What can hang from each mark:
nepin: lufedar nesur
vilev: lufedar rira
pugamob: lufedar nalap
lufedar: nepin pugamob vilev
rira: nepin vilev
nalap: pugamob

Known rows, with every way that one mark hangs from another:
pugamob{lufedar{nepin} nalap}: [ -7.2  24.8  12.2  25.2  12.0  34.2 -15.2   3.4  -3.5  20.2  10.1   5.0
  -1.5 -44.9 -24.5  -6.8]
nalap{pugamob{lufedar{vilev{rira{nepin}}}}}: [ -2.9 -18.7  -6.8 -15.9  13.1 -10.5   4.9 -30.0   7.8  13.8   2.5  -7.2
  -3.7 -53.2  -4.8  -1.7]
nepin{lufedar{pugamob{nalap} vilev{rira}} nesur}: [ -1.3  -1.2  -1.9   0.5  -4.6 -16.9  -9.7  28.5 -14.7 -12.8   6.4  -3.0
  -6.6  37.4  -5.7  13.1]
lufedar{nepin}: [ 4.9 17.9 -3.7  6.6  5.5 14.1 -0.3 -4.6 17.1  8.4 -8.7 15.5  0.7 -4.3
  7.5 -6.3]
rira{nepin{lufedar} vilev}: [ -4.7   1.2  13.5  -6.4  16.4  13.9   4.9 -11.9  29.9   5.5 -16.4   1.9
   8.1 -17.2  21.9   6.0]
vilev{lufedar{pugamob{nalap}} rira{nepin}}: [-15.8  14.4   5.4   3.7   8.6  -9.5  -0.3 -19.7 -14.5   5.7 -24.1 -18.8
   2.0  46.7  -8.8 -22.0]
nalap{pugamob{lufedar{nepin{nesur} vilev{rira}}}}: [  0.1 -23.5 -17.9   0.6 -23.9  -4.2  -6.9  19.7  -6.1   6.8   1.1   5.6
  -0.4 -31.6 -13.6  15.7]
lufedar{pugamob}: [ 14.4   8.0  -7.3  -1.5  23.5  -0.5   6.1 -17.8   4.5  -5.1   7.0   7.6
  -6.4  23.3  29.5  -8.3]
vilev{lufedar{nepin pugamob}}: [  6.8  13.4 -14.3   5.9 -11.7   4.6  -4.2  -3.3  -4.1  -3.6  -7.3   0.5
  12.5  36.4  20.7 -14.6]
nalap{pugamob{lufedar{nepin{nesur} vilev}}}: [  6.2 -21.7  -7.2   1.8 -21.9  10.1   2.4  10.1   4.2   5.4  21.6   9.3
   4.7 -66.6  -8.8  15.0]
nepin{lufedar{pugamob} nesur}: [  6.7   4.3  -4.8   1.9  -1.9   3.9   3.2  11.6   8.1 -14.2  13.4   5.1
   2.3  64.1  26.0  23.8]
pugamob{lufedar{vilev} nalap}: [  2.2  -0.5  18.4   0.8  33.6   9.5  -3.3  -5.6   0.9   8.1  22.3   0.5
 -11.8 -86.3 -25.2  -8.9]
lufedar{nepin{nesur} pugamob{nalap} vilev{rira}}: [  2.6   8.9 -10.6   7.2 -24.6 -10.2 -12.4  25.0 -25.1  -2.4   3.3   6.6
  -7.4  10.0 -18.8  -5.0]
rira{vilev{lufedar}}: [  0.7 -20.3  11.7  -5.6  21.8  -2.3  10.3   6.2  15.4  -3.7 -39.5  -0.2
   4.8 -18.4  16.8 -10.7]
pugamob{lufedar{vilev{rira{nepin}}} nalap}: [-11.5   7.8  13.6  -5.3  24.2   0.2  -7.1 -21.0  -4.2  17.5   8.2  -8.4
 -13.6 -61.0 -39.8 -12.2]
nalap{pugamob{lufedar}}: [  2.6 -14.1   2.2   4.8  27.2  11.7   8.6 -15.0  12.4  10.4   4.3   0.9
   0.8 -34.5  15.2   5.7]
nepin{lufedar{vilev} nesur}: [  6.1 -12.1   4.5 -13.4   2.0  -6.8   8.4  16.7  24.1 -13.5   9.6   8.5
  -0.8  -4.4   2.1  23.6]

Rows:
[-12.4  15.5  -0.4  -6.8  16.6  -1.9  -1.4 -14.9  23.6   7.9 -19.0  -2.6
   1.1  49.2   7.0   8.9]  vilev{rira{nepin{lufedar}}}
[  4.6   0.3   8.5   1.7  -2.8  -3.4   0.4  18.6  -5.1 -13.8  24.8  -0.3
  -0.9   1.9   0.2  12.2]  nepin{lufedar{pugamob{nalap} vilev} nesur}
[ -5.3  -2.6   8.5  21.2 -28.2  13.3  -5.7  33.0 -21.7  -4.1 -19.8  -1.4
  12.7   3.4  -2.9  -7.6]  rira{vilev{lufedar{nepin{nesur} pugamob{nalap}}}}
[  7.6   0.0  -2.7 -17.6 -13.7  -4.0   8.9 -12.4  12.9 -12.4  29.2   0.5
   3.9  11.4  11.2  15.5]  rira{nepin{lufedar{pugamob vilev} nesur}}
[-9.4  4.7 20.2 10.6 -7.0 18.1  1.8  6.8 -1.3 -0.5  2.8 -4.8  7.9  5.1
  6.3 11.2]  rira{nepin{lufedar{pugamob{nalap}} nesur} vilev}
[ 18.9   0.8 -16.6  -4.7 -26.2  -2.1   0.6   7.2  -3.6 -10.5  23.0  15.1
  -2.3  -7.7   6.0   1.0]  lufedar{nepin{nesur} pugamob vilev}
[ -3.8   3.5   4.6  -7.0  -5.8 -16.3   4.0  -8.7 -13.3  -1.8   8.7  -4.2
 -12.8   3.0 -23.2  -6.2]  lufedar{pugamob{nalap} vilev{rira{nepin{nesur}}}}
[  8.7  -1.4 -11.2   5.6 -12.7   6.8  -6.6   9.1  -8.5  -4.0 -21.8   2.1
  14.0   4.1  29.6 -17.2]  rira{vilev{lufedar{nepin pugamob}}}
[ -8.6  -1.7  -6.4  -7.2 -13.1 -15.3   7.8  -9.7  -4.8  -6.4 -19.5 -11.4
   1.1  79.7  -0.7   1.2]  vilev{lufedar{pugamob} rira{nepin{nesur}}}
[-18.9   6.1   9.7   6.4 -10.2  -8.6   4.4  -2.8 -15.6  -0.7 -19.2 -17.0
   1.0  63.1 -20.4  -5.5]  vilev{lufedar{pugamob{nalap}} rira{nepin{nesur}}}
[ -6.0 -28.1  -2.8 -13.7  -5.6  -9.8  10.3 -13.4   6.3   8.2   6.4  -5.1
  -4.4 -37.2 -18.6  14.4]  nalap{pugamob{lufedar{vilev{rira{nepin{nesur}}}}}}
[ 12.0  18.8  -3.4   6.8  -4.9   3.8  -8.9  -2.6 -12.7   1.3  18.0   7.3
  -2.1 -41.3  -1.3 -21.6]  lufedar{nepin pugamob{nalap} vilev}
[  2.0  -1.6 -15.8  -4.8  12.5 -20.9  -2.6  -1.4  -9.9  -8.1 -28.4  -7.9
  -1.7  73.2  20.0 -12.0]  vilev{lufedar{pugamob} rira}
